What can hang from each mark
tibap: bemu zirip
bemu: kilupad siteb tibap
nuno: tibap
zirip: kilupad
siteb: bemu nuno
ponor: kilupad siteb tibap
kilupad: bemu nuno zirip

Known rows, with every way that one mark hangs from another
ponor(kilupad): [ 0.10  1.22 -0.08 -0.57 -1.86 -2.15  0.87  2.32 -2.00 -0.41 -2.24  0.95
  0.32  0.73 -1.44 -3.32  2.00 -0.30 -1.56  1.39]
nuno(tibap(bemu(kilupad siteb) zirip)): [ 2.78 -2.32 -0.91 -1.39 -1.95 -1.05  0.08  2.27  0.39  2.39 -0.87 -0.21
  0.83 -0.01 -0.05 -3.50  3.58 -2.22 -1.43  3.96]
nuno(tibap(bemu zirip(kilupad))): [ 2.39 -1.46 -1.49 -1.13 -2.62 -2.24 -0.41  2.10  2.24  3.62 -0.84  1.40
  2.20 -0.36  0.11 -4.46  1.28 -0.92 -2.31  2.77]
ponor(kilupad(bemu(siteb) nuno) tibap): [ 2.27 -1.45 -0.28  1.27 -2.87 -2.69  2.74  5.02 -3.55 -1.67 -0.54  0.73
 -1.89  3.66 -3.12 -4.41  6.13  1.61 -3.03  1.20]
siteb(bemu(kilupad(zirip) tibap) nuno): [ 0.47  1.34  1.15 -1.49 -1.44 -0.40  1.31  2.05 -3.00  1.00 -0.71  0.19
 -3.01 -0.98 -2.87 -4.07  6.24  0.63 -1.58  2.82]
siteb(nuno(tibap)): [ 1.22 -0.04  0.32 -0.63 -1.27 -1.39 -0.66  1.30  0.85  2.11 -1.01  2.57
 -2.00 -0.68 -1.94 -3.42  0.41 -0.15 -2.32  3.22]
ponor(kilupad(bemu(siteb) zirip) tibap): [ 0.82 -0.55  0.08  0.76 -2.80 -2.64  1.58  5.10 -3.46 -1.47 -1.21  0.50
 -1.00  3.97 -2.82 -3.19  6.12  0.00 -1.56  0.55]
siteb(bemu(kilupad) nuno): [ 0.16  1.49  1.18 -1.09 -1.06 -0.79  1.04  1.98 -1.61  0.21 -1.21  1.63
 -0.85 -2.03 -2.57 -4.61  5.37  0.88 -1.67  2.38]
kilupad(nuno(tibap)): [ 1.57 -2.43 -0.66 -0.62 -1.94 -1.90  0.33  1.87  1.10  1.00  0.72  1.12
 -2.84  0.84 -1.50 -4.27  1.57  1.03 -3.64  3.06]
kilupad(bemu(siteb) nuno(tibap) zirip): [ 1.10 -3.88 -1.82 -0.85 -1.60 -2.78  0.25  4.64 -1.15  1.35  2.34  0.50
 -4.54  3.93 -1.99 -3.94  5.45  1.35 -2.92  1.13]
tibap(bemu(kilupad) zirip): [ 2.41 -0.50 -1.54 -2.69 -2.58 -1.14  0.43  3.12 -0.28  2.77 -0.97 -1.07
  2.68 -0.47 -0.03 -2.87  6.04 -1.75 -0.56  1.67]
ponor(siteb): [-0.23  0.30 -1.34 -0.91 -1.26 -1.02 -0.25  1.05  0.04  1.05 -0.85  2.02
  0.80  0.13 -2.48  0.10  3.59 -0.73 -0.71  0.42]
kilupad(bemu nuno(tibap) zirip): [ 1.33 -3.43 -1.76 -0.62 -1.81 -3.22  0.15  4.40 -0.56  1.45  2.32  0.90
 -3.90  3.50 -2.04 -4.76  4.19  2.39 -3.36  0.55]
siteb(bemu(kilupad(nuno) tibap)): [ 1.01  0.10  0.09 -1.47 -1.94 -0.33  2.86  1.36 -2.45 -0.45 -0.28 -0.09
 -2.65 -1.04 -2.00 -4.48  5.51  1.46 -2.21  2.46]
bemu(kilupad siteb): [ 0.93  0.15 -0.39 -2.15 -0.90 -0.73  1.43  1.76 -2.08 -1.63 -1.33 -0.51
 -2.93 -0.12 -0.51 -1.72  6.36 -1.69 -0.65  1.58]
tibap(bemu(kilupad(nuno) siteb) zirip): [ 2.60 -1.88 -1.69 -2.72 -2.43 -1.05  0.67  3.97 -1.03  2.75 -0.10 -1.94
  1.10  0.67 -0.30 -2.69  8.12 -2.00 -0.98  2.61]
nuno(tibap(bemu(kilupad(zirip) siteb))): [ 1.94 -2.66 -0.20 -1.21 -1.79 -1.02  0.34  1.99  0.23  1.21 -1.05  0.61
 -0.63  0.48 -0.56 -3.76  2.75 -1.77 -1.27  3.77]
tibap(zirip(kilupad(nuno))): [ 1.12  0.91 -2.24 -2.03 -2.54 -3.19 -0.42  2.83  1.36  2.74  0.29  0.23
  0.57  0.08 -0.17 -3.22  4.53  0.23 -2.96  0.21]
nuno(tibap(zirip(kilupad(bemu(siteb))))): [ 1.96 -0.82 -1.87 -0.85 -1.82 -2.55 -0.23  2.06  1.28  2.30 -0.34  1.49
 -0.02  0.05 -0.06 -3.80  1.82 -0.35 -2.66  1.79]
tibap(bemu(kilupad siteb) zirip): [ 2.19 -0.99 -1.63 -2.87 -2.33 -0.72  0.52  3.36 -0.86  2.60 -0.93 -1.47
  2.04 -0.02 -0.02 -2.05  7.29 -2.75 -0.14  2.28]

Rows
[ 2.89 -1.46 -3.02 -1.45 -2.41 -1.97  2.18  3.19 -2.05  2.21  1.91  0.34
 -4.13  1.76 -1.90 -3.47  4.59  3.03 -3.18 -0.05] -> kilupad(bemu(tibap(zirip)) nuno)
[ 2.42 -1.80  0.67  0.89 -3.81 -2.22  2.12  4.57 -1.99 -0.35 -1.31  0.34
  0.67  2.87 -2.81 -4.93  5.12  0.46 -2.77  2.88] -> ponor(kilupad(nuno) tibap(bemu))
[ 1.70  0.31 -2.14 -2.51 -2.44 -1.04  1.22  1.85 -1.37  2.68  0.11 -1.01
 -3.46  0.66 -0.68 -1.17  5.22 -1.12 -1.93  2.09] -> bemu(siteb tibap(zirip(kilupad(nuno))))
[ 0.43  0.26  0.44 -2.24 -0.69 -1.27  0.05  3.15 -2.67 -0.40 -0.80 -1.07
 -3.98  1.08 -1.40 -1.78  8.15 -2.10 -0.71  1.96] -> bemu(kilupad(zirip) siteb(nuno))
[-0.03 -0.21 -0.58 -0.58 -1.03 -0.94  0.92  1.83 -1.49  0.08 -0.37  1.16
  0.80 -0.22 -3.02 -1.90  6.78  0.44 -1.36  1.09] -> ponor(siteb(bemu(kilupad(nuno))))
[ 2.03  0.17 -2.55 -1.78 -1.70 -0.94  1.58  2.56 -2.57  2.48  0.19  1.10
 -3.41  0.67 -1.73 -1.54  4.35  0.73 -1.19  0.33] -> kilupad(bemu(siteb(nuno) tibap(zirip)))
[ 0.55 -0.77 -1.01 -0.35 -1.93 -3.51  1.01  4.96 -3.43  0.04  0.08  0.10
 -1.68  3.57 -2.21 -4.61  5.12  1.67 -2.63  0.06] -> ponor(kilupad(bemu nuno zirip))
[ 0.72 -3.91 -0.44 -1.32 -2.29 -2.08 -0.78  3.72  0.66  2.30  1.38 -0.33
 -2.49  2.96 -1.66 -3.88  4.32 -0.51 -2.69  3.41] -> kilupad(nuno(tibap(bemu(siteb))) zirip)
[ 2.48 -0.60 -0.01 -1.07 -1.63 -1.42 -0.64  2.36  0.25  3.21 -0.95  1.13
 -0.31 -0.54 -1.42 -3.87  2.84 -0.90 -2.07  3.57] -> siteb(nuno(tibap(bemu(kilupad) zirip)))
[ 2.41 -0.68 -1.21 -2.70 -2.10 -0.81  0.18  3.71 -1.16  3.31 -0.93 -1.24
  1.53 -0.09 -0.49 -2.28  7.62 -2.61 -0.30  2.66] -> tibap(bemu(kilupad siteb(nuno)) zirip)
[ 0.36  1.64  0.20 -1.43 -1.97 -0.13  0.70  1.57 -1.21  3.12 -0.58  1.26
 -0.99 -1.77 -2.84 -3.29  3.81  0.52 -1.74  3.17] -> siteb(bemu(tibap(zirip)) nuno)
[ 2.96 -2.04 -0.86 -1.24 -2.13 -1.32  0.04  2.08  0.76  2.55 -0.92  0.11
  1.36 -0.30 -0.11 -4.09  2.66 -1.53 -1.79  3.50] -> nuno(tibap(bemu(kilupad) zirip))
[ 1.63  0.65 -3.00 -1.83 -2.42 -3.53  0.15  3.47  0.69  2.71  0.69  0.75
  0.29  0.48 -0.32 -3.64  4.95  1.35 -3.03 -0.89] -> tibap(zirip(kilupad(bemu nuno)))
[ 2.15  0.36 -2.86 -1.26 -2.46 -3.73  2.21  2.67 -0.52  1.38  0.66  2.23
 -3.21  0.77 -0.88 -4.93  3.68  3.62 -3.74 -1.46] -> zirip(kilupad(bemu(tibap) nuno))
[ 2.09 -2.35 -0.13 -1.05 -1.96 -1.33  0.27  1.83  0.60  1.28 -1.11  0.93
 -0.14  0.23 -0.52 -4.37  1.90 -1.11 -1.57  3.31] -> nuno(tibap(bemu(kilupad(zirip))))
[ 1.55  0.75 -1.17 -2.43 -1.90  0.13  0.51  1.62 -1.94  3.40 -0.45 -0.73
 -3.82  0.14 -1.63 -0.16  4.64 -2.05 -1.05  3.31] -> bemu(siteb(nuno) tibap(zirip))
[ 3.00  1.11 -1.14 -2.55 -1.91 -0.65  1.95  1.29 -3.06  0.73 -0.81 -2.37
 -3.39 -0.34 -0.40 -2.11  5.96 -0.83 -1.54  1.63] -> bemu(kilupad tibap(zirip))
[ 3.29 -0.83 -1.36 -2.63 -1.70 -0.46  2.30  2.50 -4.11  0.66  0.44 -3.63
 -5.64  1.22 -0.83 -1.83  8.96 -1.20 -2.11  2.96] -> bemu(kilupad(nuno) siteb tibap(zirip))
[ 1.34 -2.06 -2.26 -1.63 -2.36 -2.39  1.31  4.08 -2.31  1.78  2.35 -0.09
 -5.54  3.50 -2.41 -3.32  5.50  2.67 -2.74 -0.38] -> kilupad(bemu(tibap) nuno zirip)
[ 1.37  0.92 -2.12 -2.65 -2.35 -0.81  1.08  1.42 -1.24  2.58 -0.51 -0.69
 -2.84  0.15 -0.45 -0.70  4.62 -1.66 -1.32  1.89] -> bemu(siteb tibap(zirip(kilupad)))
[ 1.37  1.27 -2.79 -1.64 -2.15 -2.98  1.99  1.97 -0.65  1.07 -0.56  2.63
 -2.36  0.08 -0.45 -3.44  3.30  1.89 -2.17 -1.55] -> zirip(kilupad(bemu(siteb tibap)))
